Known rows, with every step that occurs
ribuf/vezos/lofuz/tebe/fevu: [ 2.40  1.04  3.04  0.26  0.40  2.49  2.86 -3.05  1.64 -3.08 -2.97  3.31
 -0.25  5.34 -3.34 -3.84  0.32  2.17  0.90 -3.89]
vezos/soga/fevu/ribuf: [ 0.12  0.92 -1.45 -0.46 -0.75  0.75 -2.20  0.09 -3.86 -3.72 -5.31 -0.22
 -2.43 -0.97 -4.31 -0.05 -0.32 -1.79 -0.62 -1.73]
ribuf/vezos/soga/fevu/lofuz/tebe: [ 4.89  3.68  0.19 -0.26  0.98  1.27  1.88  0.43 -0.54 -3.86 -6.72  3.66
 -1.64  5.68 -3.96  0.45 -0.10 -0.04 -0.57 -3.32]
fevu/soga/vezos: [ 4.66 -2.41  0.40  0.19 -1.09 -4.10 -1.41  0.22 -1.57 -1.89 -1.17 -2.59
 -1.17  0.50 -1.22 -1.73 -0.44  0.01 -0.57 -1.62]
soga/fevu/vezos/lofuz/tebe: [ 1.30  0.75  3.55 -0.71 -0.43  0.17  0.65 -2.35  1.53 -4.26 -2.79  0.76
 -2.08  1.35 -5.50 -1.35 -2.15  2.28  1.56 -3.27]
lofuz/tebe/fevu/soga/vezos: [ 6.87 -0.97  1.47  2.22 -0.87 -0.89  0.43 -0.70 -0.93 -2.48 -3.69  0.43
 -2.69  2.86 -2.58 -1.89 -0.22  1.89 -0.05 -3.23]
soga/vezos/lofuz/tebe/fevu: [ 2.28 -0.12  3.38  2.43 -1.14 -0.41  1.19 -2.77  0.17 -2.69 -2.55  4.61
 -1.95  1.24 -5.13 -4.83 -1.56  0.78  0.70 -3.02]
tebe/soga/vezos: [ 4.02 -1.05  1.12 -1.37 -1.32 -1.30  1.00 -0.84 -0.18 -2.28 -2.56 -0.02
 -0.50 -4.86 -1.55 -2.53 -0.01  0.61  0.25 -2.56]
ribuf/vezos/soga/fevu: [ 2.12  1.10 -0.51 -0.86  0.66  1.09  0.05  0.24 -2.26 -3.60 -6.75  0.23
 -0.91  3.25 -2.69 -0.06  0.47 -1.40 -1.01 -2.24]
lofuz/tebe/soga/fevu: [ 5.07  2.09  3.22  0.33 -0.90  3.20  2.11 -1.83  3.11 -3.55 -5.84 -0.39
 -2.13 -0.76 -0.88 -0.74 -0.37  2.92  1.51 -4.12]
lofuz/tebe: [ 3.28  2.17  2.46  1.07 -0.49  1.71  1.89 -1.85  1.38 -2.79 -2.42  0.06
 -2.69  1.33 -1.94 -0.13  0.19  1.62  1.06 -2.79]
vezos/lofuz/tebe/soga/fevu/ribuf: [ 1.86  1.30  3.74 -1.29 -1.24  3.33  1.18 -3.17  3.72 -3.52 -3.85  0.91
 -1.50 -0.93 -3.31 -4.01 -1.50  2.74  2.22 -3.98]
soga/fevu: [-0.23  0.81  1.34  2.38 -0.93  1.30 -0.74 -2.02 -0.44 -3.60 -2.68 -0.45
 -1.25  0.17 -2.37  0.00 -0.14  0.53  0.16 -2.95]
soga/fevu/lofuz: [ 0.75  2.48  0.43  3.00 -0.89 -0.33  0.44 -1.68  0.01 -3.91 -0.81  3.01
 -0.35  1.65 -3.58 -0.04 -0.41  0.92  0.01 -3.69]
vezos/lofuz: [-2.05  0.35  1.88  0.90 -1.05 -1.06  1.18 -3.07  1.21 -2.69  0.54  1.35
  0.36  1.17 -2.14 -4.32 -0.70  0.73  1.18 -2.21]
soga/vezos/lofuz/tebe/fevu/ribuf: [ 1.63 -0.53  2.79  0.65 -1.19  0.57 -0.08 -2.76 -0.83 -2.68 -1.96  4.00
 -2.49 -0.57 -6.75 -4.77 -1.32  0.73  0.62 -3.06]
vezos/lofuz/tebe: [ 0.71  1.80  3.58  1.11 -0.77  0.81  2.36 -3.14  3.10 -2.81 -1.35  1.90
 -1.33  2.65 -2.60 -3.83 -1.15  1.78  1.83 -2.84]
fevu/ribuf/vezos/lofuz/tebe: [ 1.39  1.19  2.46 -3.18  0.20  2.98  0.63 -2.49  1.19 -2.82 -1.82  0.52
 -1.34  2.07 -4.67 -2.63  0.30  1.29  1.02 -3.10]
tebe/fevu: [ 0.26 -0.29 -0.39  2.75 -0.98  0.28  0.88 -2.10 -2.42 -3.09 -0.75  1.63
 -0.43  0.35 -2.41 -1.84  1.28  1.09 -0.17 -3.09]
tebe/soga: [ 2.49  0.21  0.62 -1.28 -1.09 -0.06  1.97 -1.31  0.99 -2.67 -1.59 -1.23
  0.35 -3.17  0.24 -2.01  0.87  1.73  0.95 -2.95]
fevu/ribuf/vezos/lofuz: [-0.60  0.09  1.07 -3.35 -0.02  1.60 -0.26 -2.32 -0.24 -2.70 -0.21  0.12
  0.14  0.78 -4.40 -3.00  0.66  0.46  0.51 -2.61]
ribuf/vezos: [ 1.69  0.55  0.67 -1.31  0.44  0.75  1.27 -1.24 -0.53 -2.59 -1.83 -0.61
  0.12  2.15 -1.84 -0.47  1.63  0.33 -0.24 -2.63]
ribuf/vezos/soga: [ 2.61  1.03 -1.12 -2.07  0.77 -0.20  1.11  0.51 -2.59 -2.87 -4.83  0.25
 -0.55  2.91 -2.01 -0.70  1.22 -1.29 -0.92 -1.70]

Rows
[-0.64 -0.55  2.25 -0.85 -0.65 -1.29 -0.34 -2.33 -0.09 -4.19 -1.17  0.28
 -0.76  0.13 -5.05 -1.89 -1.75  1.44  1.04 -2.75]
soga/fevu/vezos/lofuz
[ 2.09 -0.10 -1.68 -3.55  0.18 -3.79  0.33  1.18 -4.16 -3.39 -2.47 -0.86
 -1.60 -1.18 -4.13  0.22 -0.18 -0.50 -0.34 -0.97]
fevu/vezos/soga
[ 4.66 -0.13  2.49 -0.02  0.33  0.76  2.14 -2.00  1.87 -2.81 -3.21  0.91
  0.05  7.17 -1.84 -4.19  0.06  2.62  0.71 -3.82]
ribuf/vezos/lofuz/tebe/fevu/soga
[ 3.87  3.98  1.27  1.62 -0.41 -0.23  3.01 -1.38  1.65 -3.05 -0.07  3.86
 -1.54  2.84 -3.37 -0.15 -0.04  2.00  0.75 -3.62]
fevu/lofuz/tebe
[ 5.78  1.86  2.78 -3.02 -0.19  4.95  1.12 -1.55  2.15 -3.56 -6.23 -1.19
 -2.04 -0.73 -2.70 -0.20  0.46  2.63  1.05 -4.42]
lofuz/tebe/soga/fevu/ribuf/vezos
[-0.09  0.26  1.97 -1.25  0.27  0.45  1.67 -2.57  1.23 -2.72 -0.92  1.07
  1.08  3.32 -2.29 -3.65  0.34  0.74  0.60 -2.68]
ribuf/vezos/lofuz
[ 0.28  1.02  2.35  0.96 -0.98  2.34  1.14 -3.47  0.73 -3.18 -1.28  3.27
 -1.59  1.51 -4.77 -4.27 -0.53  2.17  1.45 -3.75]
vezos/lofuz/tebe/fevu/ribuf
[ 1.14  1.50  3.22 -1.34 -0.07  4.32 -0.42 -2.70  1.51 -3.73 -4.15  0.73
 -1.90  2.45 -5.24 -1.65 -0.58  1.25  0.91 -3.78]
soga/fevu/ribuf/vezos/lofuz/tebe
[ 1.51  0.49 -1.83 -4.13  0.44  1.13 -0.72  0.44 -3.69 -2.87 -3.43 -0.66
 -1.22  0.31 -4.09 -0.38  1.43 -1.28 -0.89 -1.56]
fevu/ribuf/vezos/soga
[ 2.07 -0.92  2.28 -1.30 -1.46 -1.82  1.44 -2.01  1.35 -2.31 -1.78  1.45
  0.39 -3.73 -2.12 -5.52 -1.13  0.85  1.07 -2.61]
tebe/soga/vezos/lofuz
[ 5.36  1.93  2.55 -0.98 -0.74  1.86  3.16 -1.55  2.89 -2.78 -3.68 -0.66
 -1.66 -1.34 -0.41 -1.20  0.39  2.80  1.57 -3.51]
lofuz/tebe/soga
[ 2.99  1.90  0.57  0.53 -1.19  0.00  1.81 -1.43  1.54 -3.75 -2.33  1.97
  0.70 -1.44 -1.61 -1.28 -0.18  2.23  0.63 -4.27]
tebe/soga/fevu/lofuz
[ 5.08 -1.38  2.94  0.39 -1.03 -3.05 -0.10 -0.97  1.62 -2.05 -2.10 -0.47
 -1.76  2.77 -2.15 -4.21 -1.92  1.10  0.73 -2.15]
fevu/soga/vezos/lofuz/tebe
[-0.34 -0.53 -1.14  0.71 -1.11  1.42 -0.75 -2.05 -3.57 -3.10 -0.09  1.03
 -1.04 -1.63 -4.25 -1.53  1.55  0.92 -0.22 -3.04]
tebe/fevu/ribuf
[ 2.93 -1.91 -1.02  2.24 -0.97 -1.91 -0.08 -0.71 -2.12 -2.67 -0.80 -1.19
  0.01  2.39 -0.46 -2.10  0.96  1.74 -0.35 -2.84]
tebe/fevu/soga
[ 4.02  1.43  3.65 -2.74  0.24  2.37  3.71 -2.60  4.18 -2.78 -3.82  1.07
  0.29  2.66 -1.44 -4.09  0.04  2.62  1.61 -3.82]
ribuf/vezos/lofuz/tebe/soga
[ 1.24  0.08 -0.15 -3.30  0.15  1.79 -0.67 -1.16 -1.89 -2.69 -0.80 -1.37
 -0.73 -0.44 -3.77 -0.09  1.81  0.25 -0.26 -2.51]
fevu/ribuf/vezos
[ 1.24  2.63 -1.55  1.95 -0.47 -1.59  0.31  0.47 -2.38 -4.01 -4.27  3.61
 -1.08  2.36 -3.62 -0.38 -0.79 -1.05 -0.72 -2.45]
vezos/soga/fevu/lofuz
[ 3.54  0.32  3.01 -4.21 -0.43 -1.25  2.91 -1.95  2.51 -3.43 -1.41  0.09
 -0.84 -1.36 -3.60 -3.11 -1.31  3.46  2.27 -3.18]
fevu/vezos/lofuz/tebe/soga
[ 5.64  3.61  1.30 -0.19 -0.65 -0.16  4.13 -1.19  2.90 -3.12 -1.28  3.23
 -0.58  0.54 -1.82 -1.15  0.06  3.01  1.25 -4.25]
fevu/lofuz/tebe/soga
[ 0.63  0.40  0.74 -1.37 -0.13  3.27 -1.90 -1.56 -1.46 -3.62 -3.10 -1.11
 -1.36  0.11 -4.40  0.52  0.83  0.30 -0.34 -3.23]
soga/fevu/ribuf/vezos
[ 2.67  1.56  3.84 -0.60 -0.97  1.22  3.34 -2.99  4.41 -2.84 -2.58  1.32
 -0.54  0.18 -1.11 -4.77 -1.06  2.83  2.34 -3.47]
vezos/lofuz/tebe/soga
[ 3.27  4.03 -0.30  1.94 -0.24 -0.06  1.31  0.23 -0.89 -4.09 -5.75  3.98
 -2.45  3.59 -4.00  0.06 -1.16 -0.13 -0.18 -3.04]
vezos/soga/fevu/lofuz/tebe
[ 3.09  0.92  2.38 -4.85 -0.02  3.25  1.65 -2.31  2.48 -2.85 -2.94  0.08
 -0.47 -0.02 -3.35 -3.41  0.35  2.30  1.46 -3.67]
fevu/ribuf/vezos/lofuz/tebe/soga
[ 3.66  1.54  4.22 -1.61  0.20  3.46  2.83 -2.83  4.36 -3.51 -5.50  1.13
 -0.11  3.20 -2.00 -3.53 -0.63  2.55  1.52 -4.34]
ribuf/vezos/lofuz/tebe/soga/fevu
[ 5.89  1.19  3.01 -2.46 -0.49  1.32  1.94 -1.21  1.98 -3.99 -5.11 -1.11
 -2.36 -1.95 -2.71  0.23 -0.73  3.45  1.58 -4.01]
lofuz/tebe/soga/fevu/vezos
